Known rows, with every step that occurs:
limefu > tosig > tofe: [-0.61 -1.97  1.42  0.02 -0.54  0.73  0.49  0.94  0.74 -1.16 -0.77 -0.42
  0.52  0.30  2.45  0.29  0.87 -0.43  0.01 -2.40  1.47 -0.05]
limefu > pera > gezu > sodil > tofe: [-0.64 -0.21 -0.21  2.36  0.35  0.88 -0.85 -0.19  2.84 -0.11 -1.66  0.89
 -1.98  2.47 -1.22  1.70  0.76  0.51 -1.04 -4.42 -2.49  0.47]
tosig > fufe > pera: [-1.88 -0.94  0.17  0.36 -1.43  0.15  0.74 -2.60 -0.10 -1.33 -1.04  0.87
  0.05  1.37  0.24  0.51  1.26 -2.42  0.88  2.34 -1.31  0.07]
limefu > tosig: [ 0.34 -0.12  0.16 -0.53  0.07  0.42  0.30 -0.31  1.30 -0.45  0.44 -0.78
 -0.14  0.05  1.23  0.03  0.42 -0.65 -0.41 -1.28 -0.42  0.09]
tofe > leza: [-1.57 -0.14  0.16 -0.25 -0.37  0.20 -0.81  0.97 -0.03  0.52  0.40  0.61
  0.66 -0.49  1.02 -0.29  0.09 -1.63  0.28 -1.16 -0.25 -0.07]
limefu > tosig > vivub: [ 0.09 -1.59 -0.64 -0.70  0.51  0.45  0.92 -0.44  1.89 -0.49  0.32 -0.25
 -0.20 -0.19  1.57  0.03  1.90 -0.82 -1.99 -2.21  1.51  0.54]
tosig > fufe > pera > gezu: [-2.11 -0.31  0.15 -0.15 -1.45  0.38 -0.05 -2.65 -0.13 -1.70 -1.47  1.63
 -0.35  1.92 -0.61  1.61  0.39 -2.36  0.89  0.99 -3.01  0.54]
sodil > gezu: [-0.34 -0.52  0.92  1.48 -0.03 -0.89 -1.17  0.72  0.47 -0.01 -0.70  0.76
 -1.00  1.01  1.48 -0.26  1.79  0.45 -0.24 -1.29 -1.26  0.76]
limefu > tosig > fufe > pera > gezu > sodil > tofe: [-1.76 -2.12  0.66  1.00 -1.44  1.20  0.05 -2.07  2.67 -0.91 -1.93  0.31
 -2.22  3.76  1.80  1.95  1.63 -2.67 -0.10 -3.11 -4.92  0.68]
gezu > sodil: [ 0.63 -0.53 -0.20  0.66  0.42  0.40 -1.13  0.70  1.67  1.09 -0.57 -0.89
 -1.50  1.01  0.25 -0.14 -0.20 -0.68 -0.20 -1.47 -1.07  0.11]
pera > limefu > tosig > tofe > sodil: [-0.78 -2.20  0.61  1.19 -0.85  2.29  0.70  1.18  1.82 -0.63 -1.29 -0.57
 -0.15  1.71  1.88  1.35  1.09 -1.25  0.92 -3.09 -0.74  1.18]
fufe > pera > limefu: [-0.11  0.94 -0.95  0.04 -1.57  0.04  1.66 -1.81  0.83 -2.23 -1.83  0.29
 -0.89  1.16 -1.48  1.76  1.08 -0.46  0.86  0.55 -1.60  1.47]
tosig > limefu > pera > gezu > sodil: [ 0.37  0.41 -0.41  1.26  0.93  1.30 -2.93 -0.56  3.18 -0.68 -2.33  0.77
 -1.98  1.62 -1.95  3.26  1.08 -1.79 -1.61 -2.75 -1.13 -0.01]
tosig > limefu > pera > gezu: [-0.10  1.03 -0.23  0.51  0.40  0.99 -1.87 -1.23  1.40 -1.72 -1.79  1.58
 -0.52  0.63 -2.26  3.41  1.48 -1.02 -1.28 -1.57 -0.05  0.25]
sodil > tofe > tosig > fufe > pera > gezu: [-3.65 -1.65  1.69  0.85 -2.47  1.58  0.90 -2.62 -0.32  0.29 -2.74  1.23
  0.31  3.37  0.27  1.02  1.52 -1.51 -0.37 -0.55 -3.62  1.04]
tofe > tosig > vivub: [-1.29 -1.75  0.28 -0.38 -0.18  1.27  0.56 -0.12  0.13  1.70 -1.04 -0.16
  1.00  0.53  0.35 -1.15  1.49 -0.22 -2.67 -0.91  1.79  1.15]
limefu > pera > gezu > sodil > tofe > leza: [-2.15 -0.45 -0.11  2.02  0.05  1.00 -1.70  0.58  2.74  0.19 -1.40  1.33
 -1.40  2.05 -0.20  1.47  0.99 -1.12 -0.74 -5.47 -2.67  0.49]
vivub > tosig > limefu > pera > gezu > sodil > tofe > leza: [-0.43 -1.42  1.48  2.06 -1.16  1.78 -1.73  1.26  3.75 -0.09 -2.62  0.81
 -0.55  2.65  1.03  2.05  2.70 -3.60 -1.91 -5.55 -3.54  0.47]
limefu > pera > vivub > tosig: [ 0.01  0.45  0.40 -0.85 -0.34 -0.15  1.82  0.60  1.33 -3.08 -1.19  0.24
  2.08  0.64 -0.88 -0.72  1.91 -1.57 -1.34 -1.79 -1.56 -0.04]
sodil > tofe > tosig > limefu: [-0.86 -2.04  1.51  1.00 -1.05  1.73 -0.48  0.03 -0.30  1.36 -2.31 -0.18
  0.34  1.18  1.18  1.23  2.22 -0.25 -2.09 -1.41  0.23  0.29]
tosig > tofe > sodil: [-1.07 -2.65  1.20  2.05 -0.05  1.64 -0.86  1.45 -0.54  0.43 -0.87 -0.24
  0.95  0.74  1.46 -0.10 -0.25 -1.13  1.07 -1.21  0.64  0.43]
pera > gezu > sodil > tofe: [-0.07 -1.26  0.16  1.60  0.05  0.76 -1.09  0.85  1.38  0.73 -1.38  0.30
 -2.22  2.41  0.43  1.52 -0.11  0.57 -0.53 -4.10 -3.20  0.41]
pera > limefu > tosig: [ 0.54  0.30 -0.65 -1.05 -1.09  0.76  1.33 -0.20  2.36 -1.36 -0.44 -0.49
 -1.25  0.89  0.39  1.50  1.17 -0.25 -0.23 -1.86 -1.23  0.89]
tosig > limefu > pera: [-0.13  0.45 -0.30  0.87  0.36  0.81 -1.21 -1.27  1.50 -1.36 -1.21  0.79
 -0.20 -0.08 -1.38  2.16  2.17 -1.20 -1.39 -0.06  1.52 -0.34]
fufe > pera: [-0.27  0.37 -0.17  0.55 -0.53 -0.45  0.78 -1.76 -0.10 -1.16 -0.80 -0.06
  0.04  0.23 -0.62  0.30  0.37 -0.86  0.66  0.93 -0.79  0.78]

Rows:
[ 1.07 -1.39  1.21  2.45 -1.02  1.67 -1.05  0.37  3.62 -0.73 -3.06  0.47
 -1.26  3.12  0.05  2.33  2.67 -2.00 -2.11 -4.19 -3.02  0.65] : vivub > tosig > limefu > pera > gezu > sodil > tofe
[-1.19  0.13  0.81  0.76 -0.42  1.81 -1.24 -1.12  1.21  0.66 -2.06  0.17
  0.83  0.64 -1.31  1.07  2.06 -1.25 -2.16 -0.17  1.45  0.37] : tofe > tosig > limefu > pera
[ 1.02 -0.67  0.68 -1.08 -1.16 -0.17  1.02 -0.36  0.09 -3.96 -2.57 -0.03
  1.84  0.57  0.30  1.13  2.57 -3.85 -1.01 -0.46 -2.16  0.27] : fufe > pera > vivub > tosig > limefu
[-1.31 -1.88  0.18  1.55 -0.20  0.53 -1.18  1.88  1.44  1.61 -0.59  0.13
 -1.09  1.14  2.19 -0.17  0.89 -1.19 -0.32 -3.88 -1.84  0.07] : gezu > sodil > tofe > leza
[ 1.35 -1.00  0.85 -1.50 -0.56  0.33  0.20  1.40 -0.01 -2.57 -1.67  0.14
  1.64  0.40  0.79  0.90  2.11 -3.02 -1.76 -1.48 -1.44 -0.45] : pera > vivub > tosig > limefu
[ 0.31  0.58 -0.29  0.75  0.08  0.18 -1.17 -1.21  1.83 -0.65 -2.06 -0.04
 -1.70  1.89 -1.34  1.21 -0.37 -1.47  0.46 -1.72 -3.66  1.20] : fufe > pera > gezu > sodil
[-0.97 -1.95  1.23  1.66 -0.64  1.52 -0.30  1.04  1.24  2.99 -1.75 -1.09
 -0.87  2.42  1.33 -0.71  0.62  0.25 -1.58 -2.71 -1.60  0.61] : gezu > sodil > tofe > tosig
[-3.94 -2.31  0.70 -0.39 -1.85  0.87  1.90 -1.47 -1.45 -1.46 -2.73  1.17
  1.74  2.53  0.74  0.15  2.52 -2.01 -1.05 -0.74 -2.61  0.48] : sodil > tofe > tosig > fufe > pera > vivub
[ 0.01 -1.74 -0.05  2.02  0.02  0.51 -0.43  0.69  1.26  1.04 -1.00 -0.44
 -1.82  1.76  1.26  0.42  0.86  0.46 -0.60 -2.61 -1.37 -0.07] : gezu > sodil > tofe
[-0.48 -0.84  1.30 -0.12 -0.50  1.68 -1.20 -0.07 -0.24  1.50 -1.86 -0.44
  0.55  0.54  0.26  0.75  1.22 -1.26 -1.90  0.02  0.79  0.34] : tofe > tosig > limefu
[-1.10 -1.78  1.08 -1.94 -1.55  0.40  1.55  0.81 -0.01 -2.19 -0.73  0.65
  2.04  1.53  1.52 -0.89  1.80 -3.37 -0.60 -0.11 -2.76 -0.62] : pera > vivub > tosig > fufe
[-0.74  0.21  0.77  0.98  0.19  2.35 -2.98 -0.44  2.73  1.22 -3.13  0.05
 -0.96  2.48 -1.88  2.08  1.04 -1.69 -2.57 -2.99 -1.37  0.74] : tofe > tosig > limefu > pera > gezu > sodil
[-3.05 -0.53  1.50 -0.39 -2.11  1.53  0.08 -2.53 -0.15  0.34 -2.33  0.82
  0.53  2.77 -0.68  0.49  0.47 -2.35 -0.07  0.73 -3.11  1.14] : tofe > tosig > fufe > pera > gezu
[-1.61  0.37  0.12 -0.88  0.56  1.34 -0.70 -0.03  0.32 -1.60 -2.64  0.66
  1.78  0.40 -1.72  1.35  2.42 -1.85 -2.90 -1.80  0.74  0.04] : tofe > tosig > limefu > pera > vivub
[-1.82 -0.58  0.88  2.08 -0.28  1.97 -0.72 -0.13  2.62  1.61 -2.66  0.10
 -1.15  3.34 -1.16  0.67  0.87  0.41 -1.98 -4.51 -2.54  0.98] : limefu > pera > gezu > sodil > tofe > tosig
[-1.75 -0.79  0.71 -1.08 -1.23  0.52  1.82 -0.21  1.24 -3.14 -1.04  1.32
  2.23  1.56  0.00 -0.69  2.74 -3.47 -1.16 -0.37 -1.98 -0.53] : limefu > pera > vivub > tosig > fufe
[-0.32  0.88 -0.57  0.95  0.82  0.81 -1.55 -0.36  3.05 -0.26 -1.37  0.41
 -1.72  1.83 -2.15  1.15 -0.08 -0.54 -0.76 -2.96 -2.16  0.40] : limefu > pera > gezu > sodil
[ 0.29  0.84 -0.59 -0.60 -1.58  0.31  2.06 -1.97  2.28 -2.67 -1.38 -0.48
 -0.99  1.20 -0.38  1.81  1.57 -1.14  0.47 -0.79 -2.09  1.54] : fufe > pera > limefu > tosig
[-1.27 -3.06  2.12  3.53 -0.18  0.72 -1.93  2.23  0.19  0.63 -1.44  0.58
  0.02  1.85  2.82 -0.48  1.78 -0.79  0.95 -2.48 -0.81  0.91] : tosig > tofe > sodil > gezu
[ 0.19 -1.06 -1.43 -1.16 -0.38  1.02  1.67 -0.35  2.60 -1.55 -0.69  0.10
 -1.11  0.72  0.82  1.36  2.62 -0.24 -1.98 -2.66  0.75  1.42] : pera > limefu > tosig > vivub
[-2.98 -2.93  1.36  1.81 -2.09  1.68  0.42 -1.74  1.04  1.84 -2.87 -0.25
 -0.72  3.76  1.56 -0.18  1.70 -2.30 -0.63 -0.55 -2.89  0.84] : gezu > sodil > tofe > tosig > fufe > pera
[-1.10 -3.25  2.36  3.10  0.03  1.07 -1.40  1.91  1.40  0.43 -1.03 -0.23
 -0.28  1.80  4.01 -0.37  2.11 -1.25  0.57 -3.79 -1.15  1.10] : limefu > tosig > tofe > sodil > gezu
[ 1.73 -1.15  1.69  0.12 -1.17  0.89 -0.12  0.48  0.87 -0.33 -1.17 -0.52
  0.76  0.65  1.35  0.54  1.87 -2.42 -1.13  0.14 -0.73  0.10] : vivub > tosig > limefu
[ 0.97 -0.30  1.28  0.89 -1.04  1.00 -0.03 -0.49  2.23 -1.25 -1.43  0.12
  0.83  0.66 -0.20  0.84  2.88 -2.45 -1.65 -0.08 -0.11  0.08] : vivub > tosig > limefu > pera
[-2.78 -0.57  0.55 -0.46 -3.18  1.75  1.71 -2.55  0.44 -0.24 -2.68  0.51
  0.21  2.89 -0.57  0.65  1.92 -2.05  0.02  1.83 -2.31  1.48] : tofe > tosig > fufe > pera > limefu
[-0.42  1.11 -0.11  0.00 -0.61 -0.11  0.15 -1.85  0.23 -1.66 -1.45  0.71
 -0.36  1.06 -1.69  1.46 -0.35 -0.79  0.61 -0.47 -2.68  1.12] : fufe > pera > gezu
[-1.55 -1.01  1.12  1.69 -1.12  1.37 -0.13 -0.94  1.29  1.37 -3.18 -0.35
 -1.12  3.48 -0.34  0.59  0.36 -0.46 -0.88 -3.26 -4.06  1.67] : fufe > pera > gezu > sodil > tofe > tosig
[ 0.26 -0.04  0.56 -1.27 -1.14 -0.70  2.43 -0.15 -0.08 -3.45 -1.60 -0.26
  2.23  0.78 -0.02 -0.81  1.24 -2.60 -0.19 -0.58 -3.17  0.72] : fufe > pera > vivub > tosig
[-0.40 -3.68  3.61  3.56 -1.52  0.89 -0.58  2.90  0.76  0.68 -1.60 -0.12
  1.09  2.60  3.88 -1.70  2.38 -1.82  0.76 -2.47 -2.24  1.26] : vivub > tosig > tofe > sodil > gezu
[-1.60 -1.00  1.22  2.10 -0.88  1.91 -0.34 -0.88  0.85  0.63 -2.56  0.45
  0.28  1.27 -0.40  1.77  3.04 -0.13 -2.54 -1.54  0.94  0.31] : sodil > tofe > tosig > limefu > pera
